What can hang from each mark:
sitav: dabugo lozu
lozu: biva rupat sitav
dabugo: pomu sitav
liva: pomu sitav
kabip: pomu
nuzizu: biva
pomu: dabugo liva
biva: lozu nuzizu

Known rows, with every way that one mark hangs from another:
{dabugo pomu sitav}: [  1.5 -15.1   2.2   3.2   2.2  -2.8   0.1   7.5 -12.0   2.4  -1.4   7.2
  14.7  -0.9   1.2   0.4   4.9   2.6  14.1   5.1 -11.6   2.3  -0.7   2.1
  -4.1   4.5   6.7   7.4 -14.7]
{nuzizu {biva lozu}}: [ -1.4  -3.1   0.6 -24.0  -4.7  26.6  -4.0   9.0   6.6  18.0  -3.5   6.3
  16.4   7.8  -5.1  11.5  -0.8  -5.9   0.5  20.1 -16.1   7.7   1.5  -6.4
  -2.7  -1.4  14.2  -7.2  -7.6]
{kabip {pomu dabugo}}: [  5.9 -13.1  -3.9  10.2   1.4   0.1   1.6 -11.9  -1.8   9.4   3.7  -0.2
   3.2  -4.8   0.0  -4.2 -17.6  -8.1   1.2   3.6   7.5   4.4  -4.1  -8.2
  -8.3   5.5   8.6  12.8 -14.6]
{liva sitav}: [-0.6  4.7  0.1 -7.1 -1.1  2.5 -4.0  0.6  3.8 -6.2  1.1  3.4  7.8  0.3
 -1.8 -9.0  4.3 -5.6 10.8  2.4 -3.0  7.7 -0.9 -1.6  8.9  5.3  3.0  7.8
 -9.9]
{lozu biva rupat}: [ -2.9  -7.2  -2.6 -26.0  -2.0  24.5  -9.9  -1.4  11.3  12.4   2.9  -2.0
  14.2  -2.0  -3.7  11.8   2.3  -2.6 -12.7  26.6  -5.1   3.7   1.6  -2.6
   3.1  -1.0  12.5  -2.4  -3.0]
{biva {lozu sitav} nuzizu}: [  2.1  -0.6   1.7 -20.8  -5.1  19.3  -5.6  14.3   3.7   2.6  -4.6   6.8
  37.2   9.6  -3.1   5.9 -13.2  -0.1  -5.2  18.6 -14.5   8.2  -1.2  -6.7
  -7.6  -5.4  13.2  -5.4  -2.0]
{biva {lozu rupat sitav} nuzizu}: [  2.0  -3.3   0.5 -29.0  -7.9  34.7  -7.5  16.0   6.0   6.7  -2.2   0.7
  43.4   4.8  -7.1   9.2 -13.2  -0.5  -6.7  33.3 -14.0   8.2   0.3 -10.5
  -2.8  -7.2  20.1  -7.7   0.5]
{pomu {liva sitav}}: [  5.8   1.2   3.1  -7.5   0.8   4.5  -3.2  -1.1  -1.9   5.4   4.4   6.7
   5.6   1.6  -0.3  -9.4   0.0  -4.3   7.7   7.6   1.2   6.9  -2.7  -0.1
   8.7   5.6  12.5  12.5 -17.8]
{biva {lozu rupat} nuzizu}: [  0.7  -6.9   1.3 -36.2  -7.3  37.5  -5.9  10.5  10.8  17.1  -1.1  -1.0
  25.1  -0.6  -8.9  15.3  -6.3  -4.0  -2.2  35.8  -9.0  12.2   4.1  -7.3
  -2.7  -5.8  19.7  -4.3  -4.3]
{lozu {biva nuzizu} rupat sitav}: [ -0.8  -6.1   0.8 -34.4  -4.6  27.9 -14.8   7.7  13.5   6.4   1.6   0.7
  42.0   3.9  -2.7  15.6  -8.8  -0.1 -21.2  35.8 -10.5   7.0  -1.8  -3.7
  -4.2  -3.0  19.7  -6.7  -5.1]
{liva {pomu dabugo} {sitav {lozu biva rupat}}}: [  1.3 -12.5  -9.5 -33.4  -1.1  39.3 -11.1 -14.4  13.6  10.0   6.9  -1.1
  -0.6 -12.5  -9.0  -2.8   3.8 -20.4   1.8  26.5  -4.2  13.4  -3.1  -0.6
   7.0  11.2  28.2  17.1 -26.2]
{pomu {dabugo sitav} liva}: [  8.1 -16.4   4.6   3.7   4.1   2.2   4.0  -6.0 -13.3  15.8   1.5   1.8
   6.8  -1.9   0.5  -8.2 -16.5  -1.7  12.1   9.8  -5.1  -0.3  -6.9  -2.4
  -6.1   4.4  14.0  15.8 -25.2]
{sitav dabugo}: [  6.0  -5.8   0.3   3.1  -5.1  -1.2  -0.7  -0.8   5.1   2.3  -2.2  -3.6
  23.2   2.4   1.0  -3.2 -12.4  -2.6   1.8  -4.6  -8.9  -3.2  -1.5  -5.5
  -6.0   0.1  -0.1  -3.0 -10.2]
{sitav dabugo {lozu {biva nuzizu} rupat}}: [  2.4 -16.7  -5.1 -48.5  -8.4  45.3 -14.0   2.4  28.5  16.6   0.2  -5.1
  30.5  -3.3  -3.8  18.9  -6.9  -8.3 -13.4  29.3 -21.5   3.6  -0.4   0.1
  -8.4   0.5  29.0  -4.0 -17.6]
{kabip pomu}: [ 3.9 -8.7 -4.4  5.5  1.5 -1.7 -1.7 -4.0 -2.0  5.5  2.7  6.3 -1.5 -3.3
  1.8  1.3 -2.6 -3.7 -2.2  0.2  5.2  3.5  0.1 -1.2 -3.1  4.0  8.8  6.7
 -6.8]
{sitav {dabugo pomu} {lozu {biva nuzizu} rupat}}: [  4.3 -24.5  -4.3 -45.0  -8.9  45.5 -14.3   6.0  23.8  19.4   1.7  -2.5
  41.5  -2.6  -3.6  20.8  -5.7  -7.0 -10.7  33.4 -21.3   6.9  -0.2  -1.2
 -11.8   1.8  32.2  -1.8 -22.9]
{kabip {pomu {liva sitav}}}: [  9.7  -7.5  -1.0  -2.3   2.3   3.6  -5.2  -5.5  -4.0  10.5   6.9  13.2
   4.6  -1.7   1.7  -8.1  -2.6  -8.0   4.1   8.1   6.3  10.4  -2.4  -1.6
   5.2   9.8  21.4  18.7 -24.6]
{liva {pomu dabugo} {sitav lozu}}: [  4.0  -5.6  -7.2  -7.3   0.9  14.9  -1.1 -12.6   1.9  -2.8   3.8   1.4
 -14.4 -10.1  -5.3 -15.1   0.7 -17.8  13.3   0.1   1.1   9.7  -4.9   1.6
   4.4  12.1  15.7  19.3 -23.2]
{sitav {lozu biva rupat}}: [ -4.7  -8.1  -9.4 -35.8  -1.8  40.6  -9.7  -0.5  17.0   9.7   3.2  -3.4
  -2.3  -6.3  -4.1  12.3  10.1  -4.9 -10.0  22.7 -11.7  -0.3   1.0   3.0
   4.8   0.7  21.9  -0.1  -0.4]
{liva pomu {sitav dabugo}}: [  9.6  -6.6  -0.2   0.6  -4.6  -4.1  -5.2  -6.5   1.0  -2.0   0.9   5.3
  20.8  -2.3  -1.9 -12.5  -4.0 -14.0   9.0  -4.2  -3.7   9.2  -1.2  -3.2
   1.3   9.9   6.0   8.1 -28.3]
{lozu {biva nuzizu} rupat {sitav dabugo}}: [  5.5 -12.4   1.3 -31.6  -9.5  27.3 -15.6   7.1  19.2   8.7  -0.7  -2.3
  64.1   6.1  -1.6  12.4 -21.0  -2.8 -19.6  31.2 -19.7   3.7  -3.2  -9.3
 -10.3  -2.9  19.7  -9.8 -15.1]
{kabip {pomu {dabugo {sitav {lozu biva}}} liva}}: [  7.5 -30.6  -7.8 -18.5   6.7  25.3  -5.4 -12.4  -1.8  26.9   4.3  10.6
  -4.6  -6.5   2.0   2.4  -9.2  -9.8   0.6  18.0 -13.0   3.2  -7.4   3.4
  -9.3  11.1  37.9  24.4 -35.4]
{liva {pomu dabugo} sitav}: [  5.5  -4.5  -0.3   2.7   0.5  -1.9  -1.3 -13.5  -2.8  -0.1   3.9   1.9
   2.4  -6.2  -4.5 -15.4  -5.9 -15.7  11.1   3.4   8.4  13.7  -4.1  -4.4
   2.6  10.6   6.3  17.2 -26.0]

Rows:
[ 16.1 -16.2   2.0   5.4  -7.0  14.1  -3.3   8.7  -7.8  10.1   3.9  -2.1
  58.0   5.3   0.6  -4.0 -21.8   3.3  -4.6  16.2  -9.3  -4.7  -5.2 -12.9
  -4.9  -1.3  18.0  -2.3 -15.1] => {lozu rupat {sitav {dabugo {pomu liva}}}}
[ 13.2 -18.1  -2.8  -4.0  -3.0  17.1   0.1   2.2  -0.5  13.5   2.3   1.5
  15.1   0.7   2.4  -0.8  -8.2  -2.1   3.4   0.0 -11.1  -4.5  -3.7   0.5
  -8.2   3.8  21.2   5.9 -20.0] => {sitav {dabugo {pomu liva}} lozu}
[  8.2 -15.2  -0.3 -17.7 -13.7  37.5  -8.2  19.7   5.0  16.4  -2.6   0.7
  76.1  11.7  -6.2   8.2 -18.5  -3.8   0.2  31.1 -29.3   3.7  -1.9 -20.1
  -7.1  -2.7  23.2 -14.2 -15.2] => {nuzizu {biva {lozu rupat {sitav {dabugo pomu}}}}}
[  6.2 -19.9  -3.6 -15.2   1.7  33.2   2.5  -3.8  -5.9  17.2   3.9  -5.9
  -2.5  -9.9  -4.3  -4.5  -9.3  -4.0  12.7  20.2 -11.2  -4.1  -6.0  -0.6
   0.8   3.5  29.4  15.6 -18.9] => {pomu {dabugo {sitav {lozu rupat}}} liva}
[  7.5  -8.2   1.3   0.0  -6.3   1.4  -4.6   4.1   5.0  -1.5   0.2   2.5
  41.2   3.4  -0.5  -9.5  -6.5  -7.0  15.0   1.9 -11.4   7.8  -2.1  -7.9
  -0.7   7.9   5.5   6.8 -25.5] => {liva {sitav {dabugo pomu}}}
[  5.9  -8.3  -1.3 -22.4 -13.3  38.0  -7.9  15.8   9.1  14.3  -3.8  -1.3
  65.5  10.5  -6.6   5.8 -19.7  -5.1  -2.3  28.0 -29.9   0.4  -2.1 -19.3
  -4.0  -4.4  20.5 -16.6  -9.7] => {nuzizu {biva {lozu rupat {sitav dabugo}}}}
[  4.1 -21.8  -9.9  -0.9   4.2  13.3   2.2  -7.8  -4.6   6.7   0.7   4.4
  -8.6 -10.3   0.0  -5.7  -7.1  -8.9  15.6   0.4 -11.1  -0.4  -5.7   0.7
  -6.6   9.5  22.5  19.8 -21.7] => {kabip {pomu {dabugo {sitav lozu}}}}
[ 16.4 -13.4   3.4  13.7  -4.2  -0.7  -1.5   7.3 -10.5   6.2   1.4   4.2
  50.8   9.9   4.8  -7.6 -22.3   3.6  -2.8   1.7  -9.6  -4.6  -6.6  -9.0
  -9.7   0.9  11.7   0.3 -18.0] => {lozu {sitav {dabugo {pomu liva}}}}
[  8.2  -9.5   0.9 -26.0 -13.0  34.1  -8.1  15.6  11.0   9.5  -4.2  -2.3
  67.5   7.0  -6.3   6.0 -25.6  -3.0  -4.8  28.9 -23.1   5.0  -1.2 -15.9
  -8.6  -7.2  20.0 -11.0  -9.3] => {biva {lozu rupat {sitav dabugo}} nuzizu}
[ 14.8 -17.2   4.2   6.8  -3.6   1.1  -0.4   1.6  -5.6  16.6   2.2   2.6
  31.5   4.5   3.0  -1.0 -15.5   0.1   0.9   4.4  -4.8  -0.7  -3.1  -5.6
 -10.0   1.9  11.9   3.8 -23.0] => {sitav {dabugo {pomu liva}}}
[ 11.7 -24.9   0.3   8.2   5.7   0.4   2.4 -10.0 -15.8  20.6   4.0   7.6
   5.7  -5.1   2.2  -6.8 -18.8  -5.7   9.6  10.0  -0.4   3.0  -6.7  -3.9
  -8.7   8.4  22.7  22.4 -32.3] => {kabip {pomu {dabugo sitav} liva}}
[ -3.8 -10.9  -5.4 -51.6  -3.3  46.8 -13.4   2.9  23.3  14.4   2.4  -2.0
   6.7  -5.6  -5.2  22.0   4.8  -5.7 -15.4  33.9 -12.6   6.6   1.2   5.8
  -2.4  -0.1  29.3  -1.2  -7.2] => {sitav {lozu {biva nuzizu} rupat}}
[ -2.1 -23.6  -3.6 -47.9  -0.9  46.2  -9.8  -0.8  16.1  18.7   0.8  -3.7
  16.2  -9.1  -6.0  14.3  -6.8  -8.6   0.1  38.4 -21.7   7.3  -3.9   2.3
  -8.1   4.1  33.3  10.3 -24.6] => {pomu {dabugo {sitav {lozu {biva nuzizu} rupat}}}}
[  3.4 -16.1  -8.3 -36.5  -8.0  41.0 -14.6   3.2  21.4   8.2   3.2   0.0
  39.1  -2.8  -4.7   2.4   3.9 -11.4   5.3  24.3 -23.2   7.4  -1.1  -4.7
   4.2   8.5  27.2   6.3 -26.2] => {liva {sitav {dabugo pomu} {lozu biva rupat}}}
[  4.5  -9.8  -8.0 -16.1  -7.4  29.8  -2.1   1.3  12.6   3.7   0.3 -10.4
  13.6  -6.1  -3.8   0.5  -4.9  -4.7   2.8   6.0 -15.2  -7.4  -0.5  -3.6
   1.2   0.1  16.0  -3.3  -4.4] => {sitav dabugo {lozu rupat}}
[ -2.3 -11.6  -7.3 -19.7   0.1  28.8  -1.7   5.9  -0.7   0.9  -0.2  -2.2
  -5.6 -10.0  -4.1   1.6  10.2  -0.9  12.1  11.9 -17.6  -5.2  -0.1   4.6
   6.0   2.4  20.2   4.8  -4.1] => {dabugo {sitav {lozu rupat}}}
[  1.4  -0.1  -3.8 -12.8  -6.3  28.5  -3.8  12.4  -0.2   2.4  -1.6  -0.9
  35.1   4.6  -6.5  -0.7  -8.7   0.6  -1.0  22.5 -13.6   0.9   0.1 -12.6
   4.5  -6.5  12.8  -7.0   7.7] => {biva {lozu rupat sitav}}
[ 12.3 -16.5  -0.7  10.2   3.1   2.3   2.3 -13.5  -8.1  21.0   6.9   3.1
   1.6  -3.6   1.5  -4.9 -21.9  -6.8  -2.2   8.3  11.5   3.7  -5.8  -6.4
  -8.3   5.4  18.2  17.4 -22.5] => {kabip {pomu dabugo liva}}
[ -0.6  -3.5   2.1 -25.6  -1.7  12.9 -13.1   6.3  11.2   2.5  -1.1   7.0
  35.4   8.0   1.6  12.0  -8.4   0.2 -21.3  21.1 -11.0   7.3  -3.4  -0.1
  -8.7  -0.9  12.9  -4.6  -7.8] => {lozu {biva nuzizu} sitav}
[  7.7  -3.8  -2.0  -1.6  -8.6  12.1  -2.6  10.1   2.0   0.5  -6.6   2.1
  51.3  11.3  -1.5  -6.8 -20.9  -1.6   1.6   2.9 -23.0  -1.9  -2.8 -14.4
  -6.3  -4.1   5.8  -8.1  -5.5] => {biva {lozu {sitav dabugo}}}
[  6.5  -3.8  -3.1 -13.1   0.8  22.6   0.2  -8.2   3.3   6.8   5.3  -0.7
  -6.4  -3.7  -2.5 -14.6  -7.6 -10.5  12.6   7.1  -2.8   4.5  -7.5  -0.8
   5.7   8.7  21.5  20.4 -22.7] => {pomu dabugo {liva {sitav lozu}}}
[ -1.5  -3.6  -3.4 -18.6  -2.8  22.0 -11.2   4.5   6.2   1.9   2.0  -0.5
  32.4   3.4  -2.1   6.0  -4.1   0.9 -15.5  24.3 -10.2  -0.2  -2.0  -6.2
   2.8  -2.3  12.5  -6.1   2.0] => {lozu biva rupat sitav}
[ 15.9 -17.7   0.8  -6.7  -9.7  30.0  -4.0  13.9  -6.3  18.6   0.6   1.6
  66.2   8.9  -3.4  -1.5 -24.3   0.6   0.0  26.1 -18.6   0.4  -2.8 -18.2
  -5.5  -4.3  24.5  -3.3 -15.7] => {biva {lozu rupat {sitav {dabugo {pomu liva}}}}}
[  3.6 -11.1  -4.0 -30.5   1.6  30.0 -11.6   0.3   7.7  13.2   6.1  12.8
   5.8   1.0   0.0   2.0  11.7  -7.5   0.6  19.5 -11.4  10.5  -2.9   6.0
   4.7  10.2  30.1  16.4 -26.3] => {dabugo {pomu {liva {sitav {lozu biva}}}}}
[  8.1 -12.7   1.2 -10.2 -10.9  22.2  -6.1  18.2   2.7  13.0  -5.5   7.4
  69.2  16.1  -2.1   4.6 -18.6  -3.4   1.5  17.2 -29.5   3.7  -3.5 -16.5
 -12.0  -0.5  16.3 -11.8 -18.1] => {nuzizu {biva {lozu {sitav {dabugo pomu}}}}}
[  6.5 -22.5  -3.2 -16.4   1.6  31.0  -1.0   7.7 -10.6  15.3   4.2   3.5
   3.5  -8.0  -2.0   3.5   7.6   1.4  11.6  20.7 -13.8  -2.3  -1.7   4.8
   2.0   4.0  32.2  11.5 -16.9] => {dabugo {pomu liva} {sitav {lozu rupat}}}
[ -2.8 -23.2  -7.5 -32.9   0.5  38.0  -9.6   6.6   4.9  12.5   1.3   4.1
  12.8  -7.0  -3.4  12.5  14.8  -2.3   4.9  27.5 -23.9   2.3   0.3   5.1
   0.3   5.5  28.9   7.1 -15.3] => {dabugo pomu {sitav {lozu biva rupat}}}
[ 12.2  -4.7   3.7  -4.6  -4.4   4.2  -4.0  -1.8   2.7   7.6   2.2   3.9
  28.2   4.1   0.8 -12.3 -12.9  -6.8   9.0   3.2  -8.0   3.7  -4.2  -5.7
   2.5   5.9  12.2   9.2 -27.7] => {pomu {liva {sitav dabugo}}}
[ -0.2  -1.8  -1.1 -25.9  -8.2  39.5  -7.4  16.7   4.5  11.9  -1.8   1.7
  42.2   8.6  -7.6   8.8  -7.1  -2.6  -4.3  32.4 -20.2   3.6  -0.5 -13.5
   2.3  -4.8  20.6 -13.3   0.5] => {nuzizu {biva {lozu rupat sitav}}}
[  4.2   0.9  -3.8 -18.2   1.3  21.1  -3.2  -0.6   3.0   2.6   4.4   6.0
 -11.2  -1.9  -1.0  -8.9   7.2  -6.2   8.8   3.6  -5.6   3.2  -3.3   5.7
  10.4   6.9  21.7  14.0 -15.1] => {pomu {liva {sitav lozu}}}
[ -3.4  -8.1  -4.2 -42.8  -0.9  31.2 -11.5   1.3  20.7  10.3  -0.1   4.6
  -0.8  -0.9  -0.7  18.8   5.2  -5.6 -14.5  19.5 -12.8   7.3  -0.5   9.6
  -7.4   1.6  22.6   1.3 -10.3] => {sitav {lozu {biva nuzizu}}}
[  3.5 -14.0  -5.6 -39.6  -1.1  45.8 -13.0   2.0  10.3  17.9   8.4   6.7
  13.8  -3.5  -4.4   5.2  11.6  -7.8  -0.9  33.8 -10.7  10.2  -1.4   2.0
   9.5   8.0  36.9  14.1 -23.4] => {dabugo {pomu {liva {sitav {lozu biva rupat}}}}}
[  6.5 -16.5  -7.4 -11.9  -7.7  30.2  -2.7   5.2   8.7   6.0   1.8  -7.4
  24.9  -5.2  -3.4   2.9  -3.3  -3.5   5.6   9.4 -14.9  -3.9  -0.5  -4.6
  -2.8   1.7  18.8  -0.9  -9.8] => {sitav {dabugo pomu} {lozu rupat}}
[  3.3  -8.1  -8.7 -16.6  -1.9  29.9  -3.0 -11.2   5.1   1.2   6.5  -4.9
  -6.9 -14.7  -9.5 -11.6   0.9 -18.1  12.3  14.0   1.7   9.5  -3.2  -2.4
   9.2  10.0  22.1  16.9 -20.2] => {liva {pomu dabugo} {sitav {lozu rupat}}}
[ -2.1  -6.0  -0.7 -32.3  -7.5  42.3  -6.2  10.6   9.4  22.4  -0.8  -0.1
  23.8   3.0  -9.5  14.7  -0.6  -6.2   0.1  35.1 -15.7   7.6   3.1 -10.4
   2.0  -3.3  20.6  -9.4  -4.8] => {nuzizu {biva {lozu rupat}}}
[ -0.1   0.3   0.1 -16.5  -5.5  24.2  -5.5  14.7   2.1   8.4  -4.5   7.6
  35.5  13.1  -3.4   5.5  -7.5  -2.4  -2.7  17.8 -20.4   3.8  -2.1  -9.6
  -2.7  -2.8  14.0 -11.1  -2.7] => {nuzizu {biva {lozu sitav}}}
[  7.8  -6.8  -3.6 -10.2 -11.4  27.4  -4.4  11.7   4.1   4.7  -4.0  -4.0
  58.5   6.5  -5.7  -3.3 -21.2  -1.9   0.8  17.7 -22.7  -2.1  -1.2 -18.1
  -1.6  -6.0  12.5 -10.2  -2.7] => {biva {lozu rupat {sitav dabugo}}}
[  7.6 -19.6   1.9 -27.4  -9.8  26.8 -15.7  11.2  15.1  11.3   0.6   0.3
  75.8   6.6  -1.3  14.8 -19.6  -1.5 -17.0  34.5 -19.8   6.7  -3.1 -10.4
 -13.8  -0.7  22.5  -7.4 -20.5] => {lozu {biva nuzizu} rupat {sitav {dabugo pomu}}}
[  3.9  -8.2  -4.5 -30.1   1.7  31.3  -8.1 -11.0  12.8  15.6   5.9   3.5
   0.8  -1.4  -2.4  -6.0  -5.4 -13.0   1.3  18.9  -9.6   8.5  -7.4   0.8
   3.8   9.7  27.5  19.9 -28.6] => {pomu dabugo {liva {sitav {lozu biva}}}}
[  2.7 -14.5  -3.8 -39.9  -5.6  30.1 -12.1   0.8  25.7  12.6  -2.5   0.7
  22.8   1.2   0.3  15.6  -7.2  -8.0 -12.0  14.8 -22.1   4.0  -1.8   4.0
 -13.1   2.3  22.6  -1.6 -20.2] => {sitav dabugo {lozu {biva nuzizu}}}
[ 16.2 -13.1  -0.6   0.6  -2.8   1.7  -5.6  -6.3   0.4  13.2   4.9   9.8
  26.9   0.9   2.3 -11.1 -15.0 -10.4   6.1   3.4  -2.6   7.3  -4.0  -6.8
  -0.5  10.2  21.2  15.9 -35.2] => {kabip {pomu {liva {sitav dabugo}}}}
[ 14.6 -13.7  -8.0  -9.8  -2.4  17.9  -5.7  -5.3   5.6  10.6   4.7   8.4
  10.8  -2.9   1.9 -10.8  -7.5 -12.5   8.6  -0.9  -9.4   3.1  -4.7  -1.1
   1.4  11.8  30.3  18.0 -32.3] => {kabip {pomu {liva {sitav dabugo lozu}}}}
